Each row was made from one walk, in order. Every step used is in the known rows, and no mark comes twice. Write each row's walk.
In the rows, 128 means zero.
Known rows:
ravo/budape: [134 147 121 140 150 119 145 137 149 171 134 123 128 108  87 122 113 108
 125 123 151 157 133 127 127 151 111 178 150 114 129 133 109 110 140 114
 179 131 168]
ravo/budape/teseb/zugo/pozu: [135 150 121 125 172 139 103 129 131 217 128 132 107 148  99 137 112  97
 128 112  84 158 131 124 109 126 118 190 141  64 138 120 128 108 134 121
 166 134 146]
saku/zuti/kava/kanav/zugo: [132 150 117 148 129  87 152 117 132  85 117 125 145 104 120 147 128 117
 150 131  60 145 111 115 116 119 138 158 175 118 127 139 106 121 140 113
 128 130 131]
kuri/pased/teseb/zugo: [130 158 128 119 153 116 140 160 148 243 136 112 111  99 116 136  85 122
 151 119 163 144 116  85 101 133 125 157 119  74 159 140 132 138 129 120
 163 136 143]
teseb/zugo/pozu/zurivir: [114 145 112 104 158 124 119 131 139 210 122 108 135 134 123 112 117 108
 114 114 177 122 127 114 106 142 122 176 135  82 139 130 124 135 131 120
 160 122 128]
zuti/zurivir/nubel/kava: [137 141 121 114 148 129 144 131 147 123 169 114 135 111 107 102 111 122
 124 116 111 149 109 116 113 135 116 155 102 155 136 130 115 124 141 109
 179 123 131]
zuti/zurivir/nubel: [133 131 121 124 154 122 142 143 153 132 163  97 133 100 101  99 115 122
 129 122 118 141 120 115 114 131 114 151 108 159 153 134  99 113 143 112
 138 117 132]
saku/zuti/kava/kanav/zurivir: [124 144 115 143 142  66 160 126 129 102 124  96 173  97 115 153 107 110
 151 124  84 120 108 125 121 118 137 166 186 132 142 154 116 121 138 109
 166 125 132]
saku/zuti/kava/kanav/zugo/pozu: [123 157 116 120 135  97 140 102 117  87 111 116 141 135 126 153 123 111
 151 128  49 145 119 115 109 136 140 157 158 109 125 133 117 121 146 113
 100 126 123]
zurivir/nubel/kava/zuti/saku: [123 148 112  96 148 141 153 153 149 117 162 133 116 133 105 116 146 110
 124 120 163 145  93 142 100 161 111 161 118 149 121 120 111 135 137 117
 134 128 166]
pased/teseb/zugo: [134 155 122 137 146 123 147 147 151 202 131 118 115  96 133 127 102 127
 136 122 150 142 120  92 106 136 123 167 137  81 150 114 130 118 123 120
 198 134 140]
kuri/vumiz: [106 152 119 125 153 133 154 152 155 187 144 106 114  74  97 102 124 118
 130 126 106 151 150 128 112 145 106 171 161 114 150 150  82 111 138 124
 184 125 143]
kuri/pased: [123 149 124 112 153 108 148 164 153 214 140 104 133 109  85 131 101 116
 144 124 143 146 133 108 108 125 108 159 120 115 152 166 105 126 145 116
 172 129 143]
zurivir/nubel/kava: [127 147 114 113 147 138 154 138 152 146 162 123 131 127 102 110 121 118
 129 114 136 160 118 111 111 139 110 167 118 142 135 108 114 111 137 111
 212 123 165]
pozu/zurivir/nubel/kava/kanav: [123 150 119  98 131 108 151 137 147 142 160 104 151 139 105 103 138 116
 114 123 191 156 100 110 107 123 135 180 144 121 125 110 112 127 136 113
 151 131 149]
zuti/zurivir/nubel/kava/kanav/zugo: [141 153 126 118 115 118 145 118 135  94 159 119 127 122 105 123 136 125
 132 123  72 152  90 121 107 114 138 151 104 156 120 132 117 142 144 116
  85 136 133]
budape/teseb/zugo: [135 148 119 135 159 124 129 153 146 209 136 128 118 110 108 136 138 116
 138 119  76 157 122 109 104  93 112 183 148  88 154 130 113 107 131 121
 216 133 134]
pased/teseb/zugo/zuti/zurivir/nubel: [147 154 122 116 156 145 141 147 147 147 150 128 106 101 127 117  89 124
 143 122 177 153  97  95 102 134 130 150 111 119 163  95 145 118 125 111
  87 122 140]
zugo/zuti: [129 156 114 107 148 142 164 159 156 155 130 131 130 115 100 139 124 112
 144 128 160 171 137 121 111 127 110 169 151 127 150 123 120  97 138 111
 151 122 153]
kanav/zugo: [126 157 116 138 125 136 150 133 153 152 127 125 126 107 102 131 142 125
 134 116 101 140 128 114 110 127 111 163 127 127 135 139  96 129 140 116
 134 130 157]
teseb/zugo/pozu/zurivir/nubel: [109 137 112 104 164 136 110 131 139 193 144 109 133 146 110  99 126 108
 112 111 208 128 117 107 101 148 120 169 118  99 141 101 120 124 130 119
 135 114 144]
pased/teseb: [133 159 125 122 139 113 162 147 161 172 137 108 129  95 118 125  94 130
 139 124 134 133 127  91 111 143 118 170 134  96 149 115 111 109 132 110
 182 133 147]
ravo/budape/teseb/zugo/zuti: [148 158 119 129 165 152 128 149 139 191 131 162 104 127 100 150 130  94
 141 116 120 190 122 127 112 111 119 192 160  77 149 110 139 101 129 118
 146 134 164]
zuti/zurivir: [132 139 123 123 149 107 147 139 153 148 141  99 135  91 107 117 112 122
 128 128 106 127 117 122 117 123 116 157 120 142 146 163 101 122 143 112
 165 124 116]
kanav/saku: [129 161 124 112 140 115 151 148 142 170 134 128 142 100  89 137 115 121
 139 123 132 134 124 100 120 131 117 178 123 130 136 150 101 115 141 118
 164 118 151]
teseb/zugo/zuti/saku: [136 161 109 115 162 146 153 162 138 172 129 131 102 106 106 125 154 105
 146 124 203 152 120 141 100 155 114 162 147 118 146 126 128 117 128 115
 126 123 152]
zuti/kava/kanav/zurivir/nubel: [120 132 115 145 134 105 157 133 136 102 152  92 150 108 106 111 120 111
 144 126 144 136  95 128 113 119 133 153 160 153 139 139 120 129 136 114
 119 123 157]
budape/teseb/zugo/zuti: [141 159 115 122 159 147 140 161 146 191 131 153 111 120 112 152 141 106
 149 122 107 173 119 119 101  86 113 185 155  90 157 114 130  97 129 119
 165 130 148]
kanav/zurivir/nubel/kava: [121 152 112 116 136 131 154 131 147 142 160 108 151 119  88 118 124 118
 127 100 124 141 110 123 110 142 112 169 113 157 138 123 117 129 135 111
 186 126 167]
pozu/zugo/zuti/kava/kanav/zurivir: [136 152 121 144 119 106 172 126 136  91 126 116 151 102 126 125 123 103
 150 139 144 135  97 133 108  91 144 167 173 135 150 127 152 130 121 101
  87 131 142]
lafazi/vumiz: [122 143 115 148 150 114 162 159 162 145 144 138 135  89  99 108 110 113
 118 127 150 138 129 117 114 150 113 176 153 119 137 159  98 115 135 113
 174 133 129]
pased/teseb/budape/rimuruv: [125 157 120 131 149 113 157 152 168 202 136 110 125 105 123 102  93 120
 130 117  95 138  92  93 117 129 107 186 135  86 161 136 102  99 143 104
 150 135 130]
pozu/zugo: [132 147 125 142 137 107 153 140 155 165 132 109 137  95 114 104 126 116
 127 125 118 128 131 111 108 117 118 175 135 120 148 115 114 108 128 107
 203 131 136]
kuri/vumiz/lafazi: [ 92 153 127 137 155 128 141 155 155 200 150  93 112  70 116 135 112 113
 126 122 111 156 146 136 111 158  90 186 186 107 151 145  88  89 137 120
 190 129 153]
ravo/budape/rimuruv: [128 148 121 145 158 106 146 148 163 180 136 131 118 113  91 112 117 100
 127 120 103 160 123 137 131 132 104 180 154 114 144 154 103 110 141 106
 172 130 154]
kanav/saku/zuti/zurivir/nubel/kava: [144 161 125  95 153  94 136 126 125 107 159 131 155 108  95 137  99 119
 127 106  58 132  91  93 123 146 126 168  89 155 135 130 108 120 146 108
 154 112 134]
kava/kanav: [122 147 121 120 134  98 165 150 147 160 135 100 143 114  97 131 124 116
 141 136 128 152 128 124 111 115 128 169 167 127 136 140 104 112 140 120
 170 134 135]

Write each row's walk:
[138 159 120 133 154  86 150 125 127 118 123 136 155  92 115 148  99 114
 146 124  83 135 118  91 128 135 123 172 149 125 137 148 106 110 139 110
 170 111 140] | kanav/saku/zuti/kava
[117 142 113 108 144 144 153 141 154 121 156 147 132 137 111 133 121 109
 117 119 128 172 104 136 105 129 114 166 125 137 127 108 121 124 136 121
 175 132 166] | zurivir/nubel/kava/zuti
[120 147 110 102 140 134 154 144 144 119 159 121 133 125  98 124 142 108
 121 106 168 124  79 154  98 157 112 161 116 162 129 135 113 153 135 114
 117 128 177] | kanav/zurivir/nubel/kava/zuti/saku
[129 158 122 132 115 117 156 136 142 134 127 115 133 115  97 140 146 120
 142 129  93 142 114 124 107 112 129 162 148 131 123 141 103 129 141 122
 114 139 147] | kava/kanav/zugo
[127 159 122 104 125 108 168 139 140 150 140 118 141 125 105 134 129 114
 134 132 110 164 117 124 110 123 131 175 153 126 122 140 121 124 139 120
 217 142 136] | nubel/kava/kanav
[122 146 114 112 149 124 158 162 151 140 134 117 118 112 111 132 144 109
 126 128 158 123 107 150 102 148 111 162 143 135 131 151  97 133 141 119
 127 128 154] | kava/zuti/saku
[131 143 112 149 163  93 152 130 143 118 127 115 151  92 131 132 106 113
 140 123 100 145 132 108 122 131 118 164 165 118 143 141 108 103 136 106
 215 118 133] | saku/zuti/kava
[141 152 129  99 148  70 142 143 123 105 153 104 163 104  83 143 101 116
 139 128  78 128  96 101 120 127 142 161 135 158 141 134  97 109 151 115
 102 116 126] | kava/kanav/saku/zuti/zurivir/nubel
[134 167 114 121 126 155 159 142 153 128 120 145 123 122  97 144 148 118
 148 120 125 160 127 123 108 125 113 163 131 128 139 121 118 120 137 112
  98 128 165] | kanav/zugo/zuti
[123 123 119 116 153 123 142 151 154 102 155 118 131 111 105 123 112 113
 119 124 129 147  96 135 109 117 119 151 122 158 142 133 108 132 144 119
  99 122 138] | kava/zuti/zurivir/nubel
[122 156 120  98 153 123 124 130 144 212 122 109 125 130 140 114  92 121
 119 115 186 112 116  81 101 153 135 177 125  56 147 108 129 133 124 116
 142 128 129] | pased/teseb/zugo/pozu/zurivir
[139 143 126 102 135 108 151 135 139 112 168 103 137 121 102 111 120 119
 130 130 106 151  94 124 110 120 135 157 123 158 129 130 117 129 143 115
 141 133 124] | zuti/zurivir/nubel/kava/kanav
[144 153 117  94 146 150 153 141 147 104 163 132 128 126 104 113 113 116
 131 121 149 170  99 123 110 131 118 156 101 161 142 111 132 118 139 106
 120 123 148] | zugo/zuti/zurivir/nubel/kava
[137 164 122 110 132 111 171 147 123 102 127 145 138 116 117 148 118 106
 160 150 132 170  97 121 118 111 144 168 161 130 132 142 134 122 137 115
  67 119 151] | zugo/zuti/kava/kanav/saku
[142 166 120 112 146 130 160 154 150 135 134 115 117  97 112 101 154 110
 137 131 198 125 117 125  97 148 120 166 132 132 150 114 119 109 128  99
 108 126 148] | pozu/zugo/zuti/saku
[123 137 112 140 147  74 153 127 131  86 145  97 170 104 105 135 106 108
 146 118 108 128 103 121 119 125 138 157 173 148 147 129 110 117 137 106
 145 118 147] | saku/zuti/kava/kanav/zurivir/nubel
[132 145 118 138 150  73 161 133 133 107 125 108 156 101 128 141 106 113
 149 138  84 152 120 115 120 119 137 163 186 119 136 139 111 109 140 113
 193 125 121] | saku/zuti/kava/kanav
[151 159 122 115 147 133 150 146 148 164 129 132 106  93 135 135  95 122
 142 127 151 148 103 101 106 126 132 158 122 104 161 118 148 122 125 114
 105 131 125] | pased/teseb/zugo/zuti/zurivir
[149 153 124 112 136 139 148 127 147  96 164 133 130 119 117  96 120 114
 125 124 127 163 101 114 105 122 126 163 105 153 153  88 145 118 128  97
 129 125 138] | pozu/zugo/zuti/zurivir/nubel/kava
[129 167 131 109 147 109 154 161 158 217 144 104 126  96 106 131  81 127
 152 123 141 139 123  79 102 139 119 159 117  91 158 145 114 123 138 112
 145 134 148] | kuri/pased/teseb
[141 158 132  92 130 105 150 133 124 114 163 118 142 122  95 122 112 121
 130 130  87 144  84 114 117 125 144 165 104 157 123 140 116 137 145 119
  97 126 132] | zuti/zurivir/nubel/kava/kanav/saku
[127 158 118 110 117  98 166 135 139 147 138 104 160 120  94 136 121 116
 132 119 108 137 105 136 112 119 131 178 153 141 131 151 123 137 137 116
 182 142 144] | nubel/kava/kanav/zurivir
[115 156 114  99 129 133 124 117 146 161 119 112 135 141 105 117 138 118
 117 110 152 115 119 109 104 147 120 176 111 104 130 130  98 139 142 113
  79 125 142] | kanav/zugo/pozu/zurivir
[127 157 121 104 155 140 132 134 139 210 124 115 113 124 136 129  96 120
 136 118 114 130 128  92 104 151 126 165 123  70 148 106 137 121 127 123
 166 131 133] | pased/teseb/zugo/pozu
[125 157 120 110 111 117 144 118 144 116 154 122 136 141 105 113 150 122
 119 120 157 146  89 109 105 122 139 177 124 123 114 105 111 144 137 115
  82 135 156] | pozu/zurivir/nubel/kava/kanav/zugo
[137 170 125  87 138  86 150 132 119 123 151 130 161 128  87 150 112 114
 137 118  79 154  99 100 117 135 137 179 138 141 124 108 112 109 144 116
 173 124 149] | zurivir/nubel/kava/kanav/saku/zuti
[119 148 115 104 134 133 159 142 153 145 133 147 137 133 119 146 124 110
 119 124 106 167 112 134 109 120 114 177 140 123 122 133 126 137 136 122
 194 138 150] | nubel/kava/zuti
[116 160 113  90 129 150 121 106 139 142 147 131 130 162 106 104 142 119
 111 105 144 136 104 106 101 159 124 171  86 110 119 101 117 143 138 111
  91 124 162] | kanav/zugo/pozu/zurivir/nubel/kava
[143 158 127 108 153  70 138 138 132 133 130 118 160  87  96 150  90 119
 135 118  63 114 111  99 127 132 126 171 119 140 144 161  94 112 147 110
 147 115 116] | kanav/saku/zuti/zurivir
[132 153 126 130 132  91 160 134 126 124 130 125 144 100 114 129 109 112
 148 147 108 138 103 112 120 114 143 166 153 127 126 159 118 130 140 119
 116 123 139] | zuti/kava/kanav/saku
[119 168 119  80 110 120 135 111 129 140 126 121 141 163 116 131 143 115
 116 121 119 139 103 119 100 130 142 180 128  95 106 128 118 151 139 116
  84 142 132] | nubel/kava/kanav/zugo/pozu/zurivir
[121 151 117 127 122 130 141 107 123 108 119 115 123 133 132 132 129 115
 146 138  77 144 117 127 106 125 140 156 142 116 118 146 117 138 143 118
  67 132 132] | zuti/kava/kanav/zugo/pozu
[150 170 131  90 134  69 150 132 119 119 135 121 171 106  98 162  98 118
 134 126  43 128  94 109 125 120 145 176 131 142 125 160 111 126 148 116
 153 129 105] | nubel/kava/kanav/saku/zuti/zurivir
[141 149 114 144 164 146 140 146 139 150 130 155 105 114 139 140 131 105
 154 130 107 186 112 112 102  88 123 176 162  84 155 123 145 109 125 114
 159 123 140] | budape/teseb/zugo/zuti/kava
[142 160 121 137 138 122 164 142 134 135 123 136 110 104 157 137 106 112
 161 151 160 172  97 106 105 116 152 163 175  78 145 106 166 123 119 118
 102 134 141] | pased/teseb/zugo/zuti/kava/kanav
[145 157 118 116 128 145 147 135 149 108 127 138 117 104 106 137 139 121
 138 124 108 150 108 125 108 122 120 151 111 146 144 141 118 131 143 111
  47 126 139] | kanav/zugo/zuti/zurivir
[127 152 121 106 132 119 158 140 141 135 162 113 139 135  98 120 130 117
 135 125 127 169 113 122 109 124 129 167 134 140 125 105 117 118 139 118
 189 134 155] | zurivir/nubel/kava/kanav
[130 165 127  86 122  99 149 140 132 148 159 127 155 136  98 116 130 112
 118 124 176 145  86 103 112 128 143 185 124 125 116 118 112 134 137 118
 101 124 158] | pozu/zurivir/nubel/kava/kanav/saku
[133 168 117 111 113 133 164 141 141 118 121 137 129 126  97 156 151 114
 152 135 117 170 118 131 105 104 134 165 152 128 133 124 120 122 140 118
  71 137 156] | kava/kanav/zugo/zuti
[136 165 112  98 155 142 165 165 150 145 138 114 118 106  99 125 147 112
 146 130 203 140 125 136 102 157 110 162 142 139 144 138 109 107 139 107
 111 122 161] | zugo/zuti/saku
[129 142 111 127 137 123 170 140 137  83 149 114 146 122 103 124 122 101
 155 128 167 163  96 140 109 114 134 153 164 160 147 121 137 125 133 108
  69 119 170] | zugo/zuti/kava/kanav/zurivir/nubel
[144 161 117 106 125 160 145 122 142  81 157 151 113 128 102 122 140 124
 134 114 112 165  94 120 105 129 120 152  86 155 133 106 131 133 139 106
  60 127 155] | kanav/zugo/zuti/zurivir/nubel/kava
[154 149 117 156 167 148 129 133 134 155 132 173  99 119 125 140 122  91
 146 131 138 195 108 124 118 109 125 182 164  73 140 115 150 111 125 114
 124 129 160] | ravo/budape/teseb/zugo/zuti/kava
[140 153 122 106 121 137 147 139 139  77 149 125 128 121  93 131 139 118
 147 131 128 156  93 127 103 105 139 143 121 165 139 118 119 127 145 115
   5 126 149] | kava/kanav/zugo/zuti/zurivir/nubel
[120 161 127  91 155 119 114 139 142 252 129 101 122 132 125 125  81 114
 129 116 200 114 109  75  95 149 132 163 110  46 151 133 131 151 129 118
 112 129 124] | kuri/pased/teseb/zugo/pozu/zurivir
[130 147 118 151 118 116 160 119 134  91 127 118 127 105 124 128 137 120
 151 139  84 152 107 121 112 111 136 154 159 124 120 145 113 140 137 116
  94 133 142] | zuti/kava/kanav/zugo
[114 143 118 121 132 102 157 148 144 141 153  86 160 118  78 121 130 117
 139 118 140 130 111 134 109 121 124 161 152 153 145 134 109 120 140 116
 129 127 158] | kava/kanav/zurivir/nubel
[116 153 119  68 137 119 133 126 136 148 154 103 145 165 109 106 124 107
 115 119 172 148 101 117  99 143 137 175 135 118 121 104 119 131 141 111
 120 128 142] | zugo/pozu/zurivir/nubel/kava/kanav
[129 149 111 143 138 120 157 134 124 121 120 128 141 108 123 142 127 101
 155 133 154 156 100 141 109 104 140 159 182 127 145 143 154 143 124 120
 104 129 148] | teseb/zugo/zuti/kava/kanav/zurivir
[116 162 118  88 119 146 135 115 127 120 148 124 127 166 101 130 142 115
 131 118  72 154 109 124  99 141 132 160 108 130 113 102 124 133 144 119
  91 135 153] | zurivir/nubel/kava/kanav/zugo/pozu
